Known rows, with every step that occurs
rogen -> dukuz -> pifi -> kube: [ 0.13  0.21  0.34  0.02 -0.63 -0.96  1.15 -2.03 -2.56  1.68  1.07 -0.41
 -0.67  2.74  0.70  1.27 -0.23  0.39  0.90 -1.02  1.91  0.56  1.24  1.03
 -0.87]
vapi -> kube -> pifi: [-0.66 -0.79  0.00  0.17 -1.61 -2.23  0.46 -0.57 -0.72 -0.55  2.55 -0.68
  0.60  1.79 -0.07  1.09 -1.78  0.21  0.07 -0.07  0.31  0.48 -1.12 -0.71
  0.72]
daro -> fodi -> vapi: [ 0.11  1.05 -1.17 -0.77 -0.17  1.18 -1.26  2.13 -0.59 -1.68  3.37 -0.66
  1.64 -1.24  1.39  0.92 -1.66  0.41  0.78 -2.66 -1.34  0.61  0.58 -0.27
  0.60]
daro -> fodi -> vapi -> dukuz -> pifi -> kube: [ 0.30  0.85 -0.69 -1.46 -0.90  0.16  0.32 -0.27 -2.77  0.20  4.17 -1.22
  2.47  1.31  2.92  1.89 -2.14 -0.04  1.48 -2.41 -1.09  1.40  1.55 -0.35
 -0.16]
nabi -> fodi -> daro: [-0.63  0.48 -0.76 -2.04 -0.61  1.31 -0.96  0.87 -1.16 -1.51  2.48 -0.28
  1.45  0.35  0.46  0.54 -0.88  0.20  1.92 -2.43 -0.75  0.46  1.11 -1.41
 -0.95]
dukuz -> rogen: [-0.26  0.54 -0.61 -0.83 -0.44 -1.26  0.46 -0.27 -0.33  0.48  1.09  0.03
 -2.05 -0.69 -0.71 -0.85  0.27  0.02 -1.01  1.63 -0.98  0.75 -0.04  1.02
 -0.04]
dukuz -> pifi -> kube -> vapi -> fodi: [-1.10 -0.70  0.56 -0.13 -2.64 -1.13  0.92 -0.48 -1.94  0.94  3.57 -1.18
  0.57  1.38  1.85  1.95 -2.81  0.11  1.48 -1.27  0.29 -0.21  0.27 -0.03
  0.71]
nabi -> fodi -> vapi -> kube: [ 0.03 -0.06 -1.33 -1.88 -1.20 -0.03 -0.51  1.16 -1.54 -2.56  4.67 -0.38
  1.04  0.81  0.61  1.18 -2.41 -0.09  2.34 -3.66 -1.83  0.13  1.11 -0.79
  0.58]
daro -> kube -> vapi: [-0.37 -0.61 -0.68 -0.23 -0.04 -0.28 -0.76 -0.05 -0.44 -0.09  2.26 -1.05
  1.57 -0.93 -0.04  1.75 -2.97  0.86  0.99 -1.90 -0.53  0.61  0.84  0.90
  1.34]
fodi -> vapi -> kube -> pifi: [-0.34 -0.84 -1.17 -0.39 -1.96 -1.74  0.07  0.53 -0.65 -1.69  3.94 -0.61
  1.28  1.19  0.59  1.53 -2.09  0.73  0.03 -2.48 -0.69  0.58 -0.68 -0.69
  1.21]
rogen -> dukuz -> pifi -> kube -> daro: [-1.09  0.13 -0.18 -0.83 -0.23 -0.99 -0.27 -1.96 -2.76  1.87  1.44 -0.67
  1.27  3.09 -0.02  2.13 -1.35  1.02  1.28 -1.91  2.33  1.02  1.56  0.86
 -1.47]
fodi -> daro -> kube: [-1.33  0.49  0.02 -1.68  0.35 -0.05 -1.34 -1.05 -0.46  0.48  1.23 -1.86
  2.54  0.54 -0.70  1.98 -1.87  0.42  1.90 -1.64 -0.28  1.37  1.76 -0.62
 -0.29]
pifi -> kube -> daro: [-1.68  0.28  1.47 -0.31 -0.46  0.04 -1.14 -0.43 -0.51  1.77  0.85 -0.50
  2.11  1.95 -1.33  1.29 -2.01  0.53  1.68 -0.51  0.81  0.01  1.39 -0.28
 -0.48]
rogen -> dukuz: [ 0.86 -0.30 -0.88 -0.09  1.17  0.10 -0.43 -0.65 -1.26 -0.58 -0.48  0.18
  0.12  0.79  0.11  0.78  0.38  0.71  0.53 -1.91  0.52  0.90  0.73  1.00
 -1.12]
pifi -> kube -> vapi -> fodi -> bezet: [-0.45 -0.86  2.08  0.01 -1.72  0.59 -0.25  1.25 -1.80  0.85  3.53 -0.85
  2.50  0.92  1.91  1.22 -2.68 -0.46  0.82 -1.81 -1.39 -0.32  2.24  0.28
  0.82]
nabi -> fodi -> vapi -> dukuz: [ 1.53 -0.44 -2.52 -1.88 -0.06  1.31 -0.48  1.13 -1.91 -2.90  3.06  0.41
  1.85 -0.24  2.26  0.72 -0.71  0.17  1.47 -3.89 -2.57  1.24  0.92 -0.55
 -0.56]
pifi -> kube -> vapi -> fodi -> daro: [-1.72 -0.78  1.31 -1.18 -1.53  0.43 -1.37  0.28 -1.00  0.23  2.74 -1.65
  3.36  1.51  0.47  2.71 -3.48  0.80  3.16 -3.17 -0.85  0.17  2.00 -1.00
 -0.27]
kube -> vapi -> dukuz -> rogen: [ 0.86 -1.19 -2.25 -1.69  0.45 -1.07  0.07 -0.29 -1.29 -0.64  1.62  0.12
  0.44 -1.05  0.79  0.19 -0.94  0.88 -0.94 -0.76 -2.55  1.79  0.67  1.50
 -0.24]
pifi -> kube -> vapi: [-0.36 -0.66  1.16  0.56 -0.88  0.27 -0.12  0.41 -0.36  1.00  1.74 -0.18
  1.03  0.68 -0.11  1.14 -2.36  0.71  1.16 -1.42 -0.12 -0.64  1.26  0.47
  0.95]
rogen -> dukuz -> vapi: [ 0.87  0.94 -1.73 -0.08  0.46 -0.10 -0.51 -0.28 -1.98 -2.34 -0.33  0.21
  0.77 -0.53  1.23  0.95 -0.20  1.56  1.31 -2.77 -1.06  0.87  1.92  1.54
  0.00]
vapi -> fodi -> nabi: [-0.70 -1.45 -0.53 -0.06 -0.07  0.49 -0.57  0.52 -0.65 -0.86  0.91 -1.40
  2.34  0.70  0.81  1.40 -1.33 -0.51 -0.50 -1.69 -1.68  0.80  0.13 -1.70
 -1.08]
nabi -> fodi -> bezet: [ 0.62  0.36  0.04 -0.76 -0.84  1.49  0.07  1.84 -1.93 -0.80  3.30  0.48
  0.53 -0.30  1.87 -0.99 -0.05 -1.05 -0.38 -1.01 -1.18  0.00  1.33 -0.06
  0.19]
dukuz -> pifi -> kube -> daro: [-1.95  0.47  0.62 -0.78 -1.41 -1.07  0.18 -1.34 -1.54  2.38  1.81 -0.84
  1.13  2.31 -0.17  1.29 -1.72  0.33  0.80 -0.04  1.73  0.08  0.84 -0.14
 -0.31]

Rows
[-1.91  1.33  1.52 -0.51 -0.36  0.73 -2.02  0.58 -1.19  1.16  2.85 -1.22
  3.09  1.30 -0.59  1.73 -3.45  0.41  2.52 -0.95  0.40  0.43  1.60 -0.54
 -0.39]  pifi -> kube -> daro -> fodi
[ 0.17 -0.24  0.46 -0.73 -0.70 -1.15  1.51 -2.39 -2.19  1.82  0.73 -0.67
  0.77  2.58  1.55  0.96 -0.41 -0.38  0.73  0.30  0.25  0.83  0.95 -0.10
 -0.74]  vapi -> dukuz -> pifi -> kube
[-1.06  0.74 -1.86 -1.09 -1.61 -1.33 -1.68 -1.02 -3.26 -2.95  3.36 -2.12
  3.53  0.58  1.87  3.83 -3.15  2.06  3.42 -4.49 -1.31  2.91  1.45 -0.09
 -0.04]  rogen -> dukuz -> vapi -> fodi -> daro -> kube -> pifi
[-1.32 -0.08  0.14 -1.75 -0.57  0.12 -1.25 -0.11 -0.65 -0.79  0.99 -1.41
  2.35  0.83  0.57  1.61 -1.10  0.08  1.97 -1.81 -0.84  0.79  0.76 -1.50
 -1.17]  vapi -> fodi -> daro
[-0.80 -0.82 -0.43 -0.47 -0.80 -0.60 -1.07 -0.05 -1.09 -0.68  3.08 -1.68
  2.00 -0.55  0.80  2.61 -3.69  0.44  2.21 -2.30 -1.12  0.91  0.51  0.30
  1.04]  daro -> kube -> vapi -> fodi
[-2.06 -0.55  0.51 -1.58 -2.44 -0.63  0.01 -0.63 -2.02  0.80  3.81 -1.92
  2.42  1.82  1.66  2.76 -3.15  0.64  2.18 -2.72  0.10  0.26  1.45 -0.86
 -0.10]  dukuz -> pifi -> kube -> vapi -> fodi -> daro
[-1.19 -0.16 -1.91 -2.73 -0.87 -0.03 -1.88  1.21 -1.71 -2.39  5.04 -0.63
  2.94  1.07 -0.11  1.88 -3.50  0.59  2.73 -4.63 -1.41  0.54  1.48 -0.92
 -0.05]  nabi -> fodi -> vapi -> kube -> daro
[-1.96  1.09 -0.92 -0.96 -2.71 -1.45 -1.23 -0.37 -2.01 -2.40  3.82 -2.32
  3.37 -0.23  1.77  3.06 -3.49  1.37  2.89 -2.59 -1.86  1.98  0.69 -1.07
  1.13]  dukuz -> vapi -> fodi -> daro -> kube -> pifi
[-1.55  0.71  0.60 -2.18  0.36 -0.13 -2.12  1.00 -2.20 -0.06  4.24 -1.71
  4.65  1.17  0.58  1.41 -3.51 -0.54  0.71 -1.82 -1.09  0.98  2.71 -0.23
 -0.22]  vapi -> kube -> daro -> fodi -> bezet
[-1.75 -0.40 -0.14 -1.67  0.31 -1.48 -1.50 -0.86 -0.67  0.07  1.28 -1.08
  2.71  1.87 -1.40  1.79 -2.66  0.34  1.52 -1.38  0.00  0.51  1.13 -0.40
 -0.53]  vapi -> kube -> daro
[-1.11  0.83 -0.63 -2.18 -0.47  0.75 -1.38 -0.14 -1.59 -0.92  3.55 -1.45
  2.04  0.37 -0.07  1.61 -2.40  0.13  3.12 -2.59 -0.76  1.28  1.79 -1.13
 -0.35]  nabi -> fodi -> daro -> kube
[-0.28 -1.23 -1.62 -2.58  1.19  0.07 -1.70 -1.12 -1.43 -0.64  1.74 -1.80
  5.03  0.17  0.74  2.97 -3.09  1.25  2.03 -4.02 -1.85  2.36  2.51 -0.11
 -0.44]  fodi -> daro -> kube -> vapi -> dukuz
[-2.11  0.66 -1.74 -1.72  0.51 -0.09 -2.62  1.01 -2.10 -2.59  3.52 -2.48
  6.17  0.32  0.51  2.86 -5.07  0.96  1.40 -3.91 -3.18  1.41  2.95 -1.20
  0.06]  dukuz -> vapi -> kube -> daro -> fodi -> nabi
[ 0.55 -0.22 -0.67 -1.27 -0.98 -0.60  1.13 -1.21 -2.12  0.68  2.19 -0.62
  1.42  1.94  2.17  1.50 -0.78  0.13  0.64 -1.99 -0.69  0.96  1.33 -0.09
 -0.21]  fodi -> vapi -> dukuz -> pifi -> kube
[-0.47  1.06 -0.61 -0.24 -1.47 -0.57 -0.41  0.36 -1.29 -2.41  0.93 -0.62
  1.07 -0.94  1.85  0.99 -1.33  0.43  2.04 -1.20 -2.23  0.24  0.74 -0.06
  0.77]  dukuz -> vapi -> fodi
[ 1.10 -0.21 -2.55 -2.15  0.27 -0.78  0.02 -0.08 -1.15 -1.04  1.82  0.02
  0.25 -0.73  0.89  0.04  0.11  0.47 -0.71 -1.29 -3.05  2.07  0.87  0.91
 -0.55]  fodi -> vapi -> dukuz -> rogen
[-0.13 -0.44 -0.79 -1.35 -0.40 -0.91 -0.43  0.14 -0.43 -1.19  2.32 -0.78
  1.45  0.98 -0.01  1.46 -1.85  0.17  1.14 -2.77 -1.33  0.18  1.11 -0.24
  0.67]  fodi -> vapi -> kube
[ 0.80  0.82 -2.52 -2.42  0.38 -0.16 -0.82  0.95 -1.81 -1.67  3.77 -0.64
  1.23 -1.39  1.62  0.55 -1.22  0.40  0.05 -1.66 -3.44  2.59  1.12  0.65
 -0.48]  daro -> fodi -> vapi -> dukuz -> rogen
[-1.90  1.50 -0.45 -1.52 -1.57  0.14 -1.03  0.77 -2.12  0.76  5.25 -1.45
  2.74  1.02  1.27  2.21 -3.37  0.72  1.59 -2.67  0.43  0.66  1.40 -0.40
  0.28]  dukuz -> pifi -> kube -> daro -> fodi -> vapi
[-1.36  1.23 -0.18 -1.04 -0.15 -0.27 -1.11 -0.95 -3.42  1.22  3.45 -1.33
  2.30  2.39  0.73  2.47 -2.67  0.92  2.08 -2.37  1.92  1.47  1.79  0.61
 -1.41]  rogen -> dukuz -> pifi -> kube -> daro -> fodi
[-0.14 -0.55 -1.78 -0.86 -2.75 -0.89 -0.01  1.54 -1.74 -2.97  6.29 -0.19
  0.74  0.98  1.20  1.35 -2.66  0.45  1.31 -3.47 -1.20  0.55 -0.70 -1.20
  1.18]  nabi -> fodi -> vapi -> kube -> pifi
[ 0.62 -1.43  0.40 -0.28  0.14  0.27 -0.15 -0.54 -1.32  0.56  1.01 -0.26
  2.64  1.31  0.86  1.57 -2.18  0.68  1.48 -1.93 -1.15  0.57  1.75  0.37
 -0.07]  pifi -> kube -> vapi -> dukuz
[-1.88  1.84 -0.97 -1.94 -0.23 -1.03 -2.34  0.44 -2.06 -2.35  3.44 -1.71
  4.29 -0.07  0.45  2.35 -4.57  1.04  3.21 -2.58 -2.02  0.92  2.44 -0.16
  0.75]  dukuz -> vapi -> kube -> daro -> fodi
[-1.70 -0.19 -1.27 -0.90  1.18  1.49 -2.44  1.62 -0.89 -0.67  2.47 -1.60
  4.79  0.04  0.03  1.84 -2.97  0.45 -0.61 -2.71 -1.09  1.41  1.12 -1.47
 -1.17]  kube -> daro -> fodi -> nabi
[-1.14  0.97 -1.67 -1.68  0.15  1.17 -2.59  2.20 -0.73 -1.51  3.73 -0.85
  3.61 -0.89  0.71  1.69 -2.75  1.07  1.16 -3.64 -0.95  1.02  1.00 -0.34
  0.00]  kube -> daro -> fodi -> vapi
[ 0.37 -0.85 -0.26 -1.10 -0.34 -1.03  0.30 -0.79 -1.61  1.03  2.10 -0.19
  0.54  0.55  0.18  0.70 -1.89  0.68  0.46 -0.37 -2.12  1.35  1.73  1.36
 -0.10]  pifi -> kube -> vapi -> dukuz -> rogen
[ 0.22 -0.51 -2.32 -0.10  0.42  0.36 -1.06  0.37 -2.54 -3.24  0.56 -1.23
  3.12  0.22  2.00  2.37 -1.51  1.03  0.78 -4.51 -2.78  1.69  2.02 -0.15
 -1.07]  rogen -> dukuz -> vapi -> fodi -> nabi
[ 0.71 -0.52 -1.58 -1.27  0.11 -1.19  1.27 -1.87 -1.88  0.16  0.33 -0.33
  0.68  0.94  2.18  0.50  0.51 -0.22 -0.67 -0.07 -0.15  1.23 -0.08  0.04
 -0.88]  vapi -> dukuz -> pifi
[ 0.37 -1.14 -2.27 -1.51  0.07 -1.42  0.58 -1.89 -2.33  0.12  2.56 -1.36
  2.13  0.01  2.13  2.20 -2.44  0.56  0.28 -1.97 -0.64  1.88  0.78  0.93
  0.49]  daro -> kube -> vapi -> dukuz -> pifi
